Each row comes from the steps of one walk. Every step used is in the known rows, and no mark comes twice. Write the walk behind each row, first mark first.
Known rows:
tutod, fopu, doda: [ 15 -28   0  21   9   0  15 -17  -1   5 -23  18  -4 -20 -14  -5   9   4
  27 -15 -15  15  12 -21 -32 -28 -19  11   2  -4  -5  19   6  -2   2 -19
  16 -24  18  16  -6 -16 -23 -15  -2  12  -2 -27 -18]
mitasot, pidu, luno, bezu, tutod, fopu: [ 23   9 -17   3  17  -2  28  -5  20 -25 -36  17 -15 -12  24  18   8   1
  20  -3  -1  42  31 -20 -69  12 -37 -22   3   9  35  -8   6  54 -11 -21
  -7 -56   7  13 -15  10 -42  -9  17  16 -12 -13  24]
dume, doda, bezu, luno, pidu: [ -4  12 -29 -16   8  -5  19  22   3 -33  12  21  21   0  20  24  16   6
  12  -4   3  15   0  -7 -23 -12 -25  44   1 -16  21  40  23  14  -8 -13
 -13 -12 -21  42  21 -29 -24  25  16  19 -16 -29  17]
pidu, luno, bezu, doda, fopu, tutod: [ 34  12  -9   5  41  10  34 -30 -14  -7 -26  37  -6 -17   0   4  -8  21
   7 -21 -15  26  -2 -39 -48   5   1  25   1   7 -16  17  22  -7 -38 -19
  10 -66  38  22  14 -15 -45  13  16  22 -25 -10  53]
bezu, luno: [ -7  19  -9 -10 -11  -3  -3  37  12  -8   4   7   1  -5  15  12  -2  -1
  11 -14   0   6  11  -5  -9  -7  10  18 -16   4  -2   3  -1   2  -9  -4
   9  -7 -10  11   3 -24  -1  15  -3   4 -11 -13  -1]
mitasot, pidu: [  4   9   8  -7  12  -6  -6  -4  16 -35  -3   8   9  -7   9  14  -4  12
  -3   3  10  19  -1  -5 -13  -4 -33   5   5  17  10   2  -1  -2   7  -4
 -24   6   5   4  -7  19  -4 -14  11  -3  15 -11  -1]
tuzuv, bezu, luno: [ -5  38 -15 -11 -14 -11  20  35   7 -14  -9  16 -12   6  20  17  -4  -8
  15  -7  11   9  19  14 -10 -20  -8   8 -12 -17   9   8  -9   7 -19  -2
  15 -20   4  12  24 -17  -3  13 -15  17 -14 -10   8]
pidu, tuzuv: [-26  -4   6  -9  -2   1   0  -7  24  -7  -2  14   3  10  -7  17  14   7
 -21  -4   4   0   0 -13 -14 -24  -3  -6  -2  26  11   2  -4 -22  -6  -9
   1   3  -6   7  -4  -9  -4   1  14   9  22 -13   0]
tuzuv, bezu, doda, fopu: [ -5  21   5  15  25  -2  36 -33 -14 -41 -19  29  -8  -7   2  14 -13   4
  11 -18  10  10  -4  -6 -19  -9 -10  27   4 -15 -15  23  17 -27 -16  -9
  14 -19  40  24  23 -29  -3  -9 -13  43 -27 -32  22]
doda, bezu, tutod, fopu: [ 23   0 -21  18  16  -5  34  -9   0  -2 -26   7  -8  -7   2  17   6  -6
  33 -23   2  16  37  -7 -52   4  -8  11  -2 -11  20   2  19  35 -12   0
  22 -28   1  21  29 -30 -16  -8 -15   9 -30 -33  15]
dume, doda, fopu, tutod: [ 18  -9  -1  -7  32   5   7 -38   4  28 -23  26  39  -6   5  -7  11  15
  -8  -1 -23  13 -46 -18 -50  20 -25  24   5  14 -13  22  24   1  -8 -34
  -3 -19  26  -7  14  -9 -29  23   4   6 -25 -21  27]
fopu, doda, bezu, tutod: [ 19  29 -10  -7  10   1  39 -20  -1  15 -17  22  12  -4  -4  26   5  23
  12 -18  -8  10  35 -20 -24  -9 -16  24  -1  -1  -1  25   6  13 -25  20
  50 -21 -16  39  25 -26 -21 -14 -33  10  -8 -39  26]
tutod, fopu: [  6 -28  -7  22   8  -3   2  -5   3 -15 -11   2 -11 -13  -3  -3   3 -12
  23  -7 -12   9  13  -1 -28 -10  -6  -5  -5  -9   9  -2   4  12   8 -23
   0 -15  16   5   2  -7  -7   2   9   4  -8 -13 -12]
luno, pidu, tuzuv, bezu, tutod: [-58  10 -26 -13   8  -4  29  -8  26 -46 -14  39  -2  16   6  17  27  29
 -27   3   8  23   6  19 -49 -19 -47 -29   2  22  29  16  12 -11 -10  -6
   3   5   3   3  19 -16 -13   0 -11  18  15 -31  58]
bezu, tuzuv: [-27   2   3  -6   4  11   8   3 -18 -28  -3   6  10  -6  -9   5 -16  -5
  31 -14   3   6   3  -2 -22   6 -11   9  -7  11   2   6  -2  -7  -6  26
  16   1   5   7   5  -5  -6 -13  29 -12  -7 -13  -3]
tuzuv, bezu: [ -2  16  -4   2  -2  -6  21  -1  -2  -3  -7   9 -10   5   5  11  -1  -2
   6   6  10  -2   4  17   5 -14 -25  -8  -3 -22   9  -2  -3   2 -10  -4
   7 -11  11   1  22  -3   4  -3  -4  16   5   8  11]
pebi, luno, bezu, tutod, fopu, doda: [  6  -4 -15   7   0  13  45 -13  -4  42 -37  23 -20 -16   5  20  17  13
  38 -22 -18  30  26 -42 -61 -21 -37  -5   8 -16   2  25  -7  24  -5 -12
  38 -51   4  26 -16 -13 -38 -19  -4  18 -37 -25  34]
mitasot, pidu, tuzuv, bezu: [-25  29  10 -16   8 -11  16  -5  38 -27 -12  29   3  18   8  33  13  22
 -19   9  15  21  11  10 -31 -39 -61  -7   7  20  25   9 -12 -12 -11 -11
 -18  -4  19  17  10  -6  -6 -12  19  18  33 -23  13]
pidu, mitasot: [ 30  12  -8   0   9  -8 -15  11  10   3  13   3 -11  -5  11  24   3  -8
 -14   5   0 -15   3 -15  -6   0  -6  -5  10   0   2  20  16  10   6  -4
  11  -2   0   8  -1  -1  -9  -8  -2  15   4  -1   2]
dume, doda, bezu, luno, pidu, tuzuv: [-26   6 -27 -27   5  -1  15  16  25 -30   4  38  17  11  11  39  29  13
 -15 -20  12  19   2 -17 -43 -38 -28  37   2  14  23  48  20  -4 -16 -20
  -6 -16 -21  48  17 -37 -28  23  24  30   4 -48  13]
doda, bezu, tuzuv: [ -2  10  -2  -1  20   7  20  -1 -26 -31   0   0   4  -2 -14  22 -17  -5
  31 -23  20   3  22  -8  -8  -5  -8  35 -15  -4   7  13   6   8 -22  37
  36 -16   2  35  33 -16 -11 -15  35   4  -7 -22   5]
tutod, fopu, doda, bezu, luno, pidu: [ 21 -21 -25  10  23  -8  29  -1  21 -42  -8  36  -9 -31  -3  22  17   7
  34 -23  -9  33  34 -18 -54 -48 -11  46   9 -17   3  41  25   9 -13 -23
  16 -42   4  68  26 -39 -27   1 -13  28 -15 -39   4]
doda, bezu: [ 22   3  -2   6  13  -2  15  -6  -1   1  -5  -1  -2   2  -6  21  -2   3
   8 -10   7  -3  20  -1   5 -11  -2  23  -1 -27   8   4   6   4 -22  12
  15 -15   1  26  26 -12   0  -8  -2  13  -4  -5  13]
pebi, luno: [  1  -1 -10  -9  -9  17  -1  13   5  39   2  -2   9   2   4  23  10  -3
   4  -6  -7   2   7 -24  -3  -4  -9   1   3  -4 -16  12 -14   9   0  -5
  29   1   1   1  -7  -2   6   3   6   3 -13  -3   8]
bezu, doda: [ -7  14   6   4  -6   0  21 -13  -6 -25  14  13  -9  -2  -5   6 -11   6
   6 -13   5  16   3 -14 -12  -7   8  20  -6  -3  -9  23  -2 -27  -1   3
  11   9  11  14  -3 -18   0  -3  -7   5 -10 -23   2]
pebi, luno, bezu: [ -1  -1  -3  -2  -4  15  12  -1  -9  44  -7  -4 -17   2   7  12   4   4
  11  -4  -3  11  -5 -17   0 -10 -12  -4  10 -24   7   6 -13   8  -8  -2
  15 -25  -1  14 -14   6 -15  -4  21  18 -16  19  28]

Which walk is each row?
[ 39  24   3   0  56   0  30 -35  13 -27 -27  44  -1 -23  14  15 -11  35
   1 -17 -12  39 -10 -38 -59   0 -24  29  13  25 -11  19  20   1 -32 -30
 -19 -59  49  37   9   0 -44   0  27  20 -14 -25  57] -> mitasot, pidu, luno, bezu, doda, fopu, tutod
[ 14   7  -6 -10   5   0  17 -16 -11  19   1   3  16   9  -1  22   8  -7
  -1  -1  12   2  -2 -11   0  -2 -16  23   5 -18   4  21   4  23  -2   1
   4 -11 -17  29  10 -10 -16   7  19  16 -12  -7  -5] -> dume, doda, bezu
[-40  -3 -24 -19   8  -7   0  26  43 -56  11  32   0   3   2  15  23  19
 -13 -23  -2  20   4  -3 -31 -39  -8  15  -1  28  17  21  11 -19  -6 -25
 -12   4  -5  25   5 -27 -11  17  18  12  10 -30  12] -> bezu, luno, pidu, tuzuv
[  2   0   5  10  19  -1  15 -28  -7 -32 -13  22   5 -15  -2   7 -10   4
  13 -29   3   7  -9 -21 -23   1  12  29   5  -2 -26  22  22 -32  -2  -6
  18  -5  28  18   3 -27  -7  -5   4  27 -18 -36  15] -> bezu, doda, fopu
[  5  -6  -4  11  12  -4  45 -27 -12  15 -44  25 -20 -16  -6  -3  13   9
  29 -15 -15  27  17 -21 -57 -14 -33  -4   6 -14  13  19   1  23  -7  -3
   8 -52  10  22  -8  -7 -45 -22  -3  16 -24 -20  26] -> luno, bezu, tutod, fopu, doda
[-18  14 -26  -9   3 -17  18  29  16 -57   6  32 -10   5  17   4   8  12
   6   1  12  16  11  19 -19 -20 -20   9   3 -22  17  21  13   5  -8 -14
  -8  -9  12  22  23 -23   0  12 -13  24 -10  -2  28] -> tuzuv, bezu, luno, pidu
[ 20   6  -2  15  29   7  27 -26 -23 -24 -20  25 -24 -18   7  14  -7   6
   0 -24  -1  11  15 -33 -16   0  14  12   6  -9 -17  11  15 -13 -17 -14
  14 -55  18  35  -4 -15 -41  -1  19  37 -22  -8  35] -> pidu, luno, bezu, doda, fopu
[-18  40 -17  -6  -5  -4  36   5   5 -12 -22  17   0  14  17   9   5   8
   4   5   7  12  25  12 -21   9 -21 -11  -6  -8  18  -4   0  15 -12  17
  13 -10   1  -5  18  -9  -6  -7 -23  19 -11 -16  40] -> tuzuv, bezu, tutod
[ -6  21 -13  -7   0   1  24  -7 -12   1 -22   6 -24   5   8  -5   7   9
   3  -4  -1  14  -1  -1 -21   7 -11 -14   2  -6  20   5   2  15  -8  11
  -3 -24  -7   5  -1   9 -19  -7   9   5 -14  -1  43] -> luno, bezu, tutod
[  7   8 -10   1  30  22  33 -32  -7  29 -20  29  -9 -16  -3   8  -1  22
  22 -24 -17  29 -16 -40 -45 -11 -13  34  11 -15 -25  27  13 -18 -25 -16
  24 -45  40  33  11 -18 -25   4  16  20 -45 -23  65] -> pebi, luno, bezu, doda, fopu, tutod
[-28  43 -11 -26  -4 -16  17  28  52 -43 -12  38   4  17  21  44   9  21
  -1 -15  13  33  14   0 -31 -49 -50   9  -7  30  21   9 -14  -4 -27 -10
  -9 -13  10  28  12 -16  -2   1  20  26  20 -30  17] -> mitasot, pidu, tuzuv, bezu, luno
[-23  18  -9  -4  11 -13  48 -19  40 -30 -41  54   7  -3   2  41  27  27
  14  -9  -4  45  32 -15 -86 -45 -81 -10   0  34  26  23  -5  -3 -14 -26
   6 -29  17  29   5 -22 -30 -28  -8  22  12 -66  21] -> mitasot, pidu, tuzuv, bezu, tutod, fopu, doda
[ -2 -10 -25   8  -9  18  34   1  -1  38 -28   5 -22  -7  14  17  16  -6
  36 -17  -9  28  15 -26 -51  -6 -31 -21   6 -18  18   3  -3  35   3 -13
  25 -40   5  14 -14   3 -23  -5  -1  22 -47  -9  35] -> pebi, luno, bezu, tutod, fopu
[ 13  27 -38  -2  13 -18   7  40  31 -54  20  31 -18   1  35  26  12   3
  -4  -4  14  -3  13   6 -20 -25 -27   8  11 -23  23  47  25  16  -7 -16
   8 -15   4  23  22 -26 -16   7  -6  39   2 -10  30] -> tuzuv, bezu, luno, pidu, mitasot
[  9   4 -24   8   4   0  38 -15  -2  10 -27   9  14  -1   3  22  20 -13
  31 -13   3  19  10 -17 -58   9 -30   9  -5 -10  30  14  16  51  -3 -16
   8 -33 -10  22  16 -24 -34   3  -1  22 -40 -38   5] -> dume, doda, bezu, tutod, fopu
[ 21  12 -37 -11  13 -14 -11  42  24 -43  22  22 -12 -13  29  31  13   5
 -10   0   4  -5  -1 -11 -24 -12  -4  19  13   0  15  49  30   9   1 -17
  -6  -8   0  22   7 -17 -10  11   0  24  -7 -16  18] -> bezu, luno, pidu, mitasot
[  6  -4 -14   7   4  -3  32 -15   0   4 -31  21   5 -15  -2   0  14   7
  29 -11 -17  21  21 -19 -60  -7 -17   4   1   6  -2  17   9  12  -3  -7
  28 -19  12  17  -8 -19 -25 -11 -20  12 -15 -46   3] -> bezu, tutod, fopu, doda
[ 35  -1 -14  11  10 -11  34   9   6  -2 -14  23  -5 -19  -5  30   6  -2
  51 -28 -10  21  45 -29 -44 -43  -8  53  -6 -22  -2  26   5  16 -30 -12
  39 -48   3  54  30 -48 -26  -2 -15  29 -25 -40 -13] -> tutod, fopu, doda, bezu, luno
[ -5  25   5 -10  21   5  13  -2 -10 -36  -9  13  -7 -11   6  24 -11  13
  20 -10  19  31  21 -22 -32  -1 -38  -5   1  20  16   3  -5  18 -20  20
   6 -37   0  29  -4  20 -41 -15  53  -3   3   3  19] -> mitasot, pidu, luno, bezu, tuzuv
[-10  15  -5   2  34  -5  40 -37  22 -25 -24  57   8   6 -13  15   8  29
  -5 -23  -7  25 -11 -18 -60 -33 -31  23   2  21 -10  24  20 -53 -42 -27
  16 -23  59  19  40 -39 -15   0   5  32 -14 -59  53] -> pidu, tuzuv, bezu, doda, fopu, tutod
[-11  18 -22  16  -6 -11  40   1   4  -6 -35  18 -12  -2  12   9  10  -8
  28  -5   0  17  24  12 -57  -1 -34 -20  -2 -14  22  -6   8  29  -9 -15
  14 -27  20   0  19 -17 -13  -7 -20  21 -27 -26  20] -> tuzuv, bezu, tutod, fopu
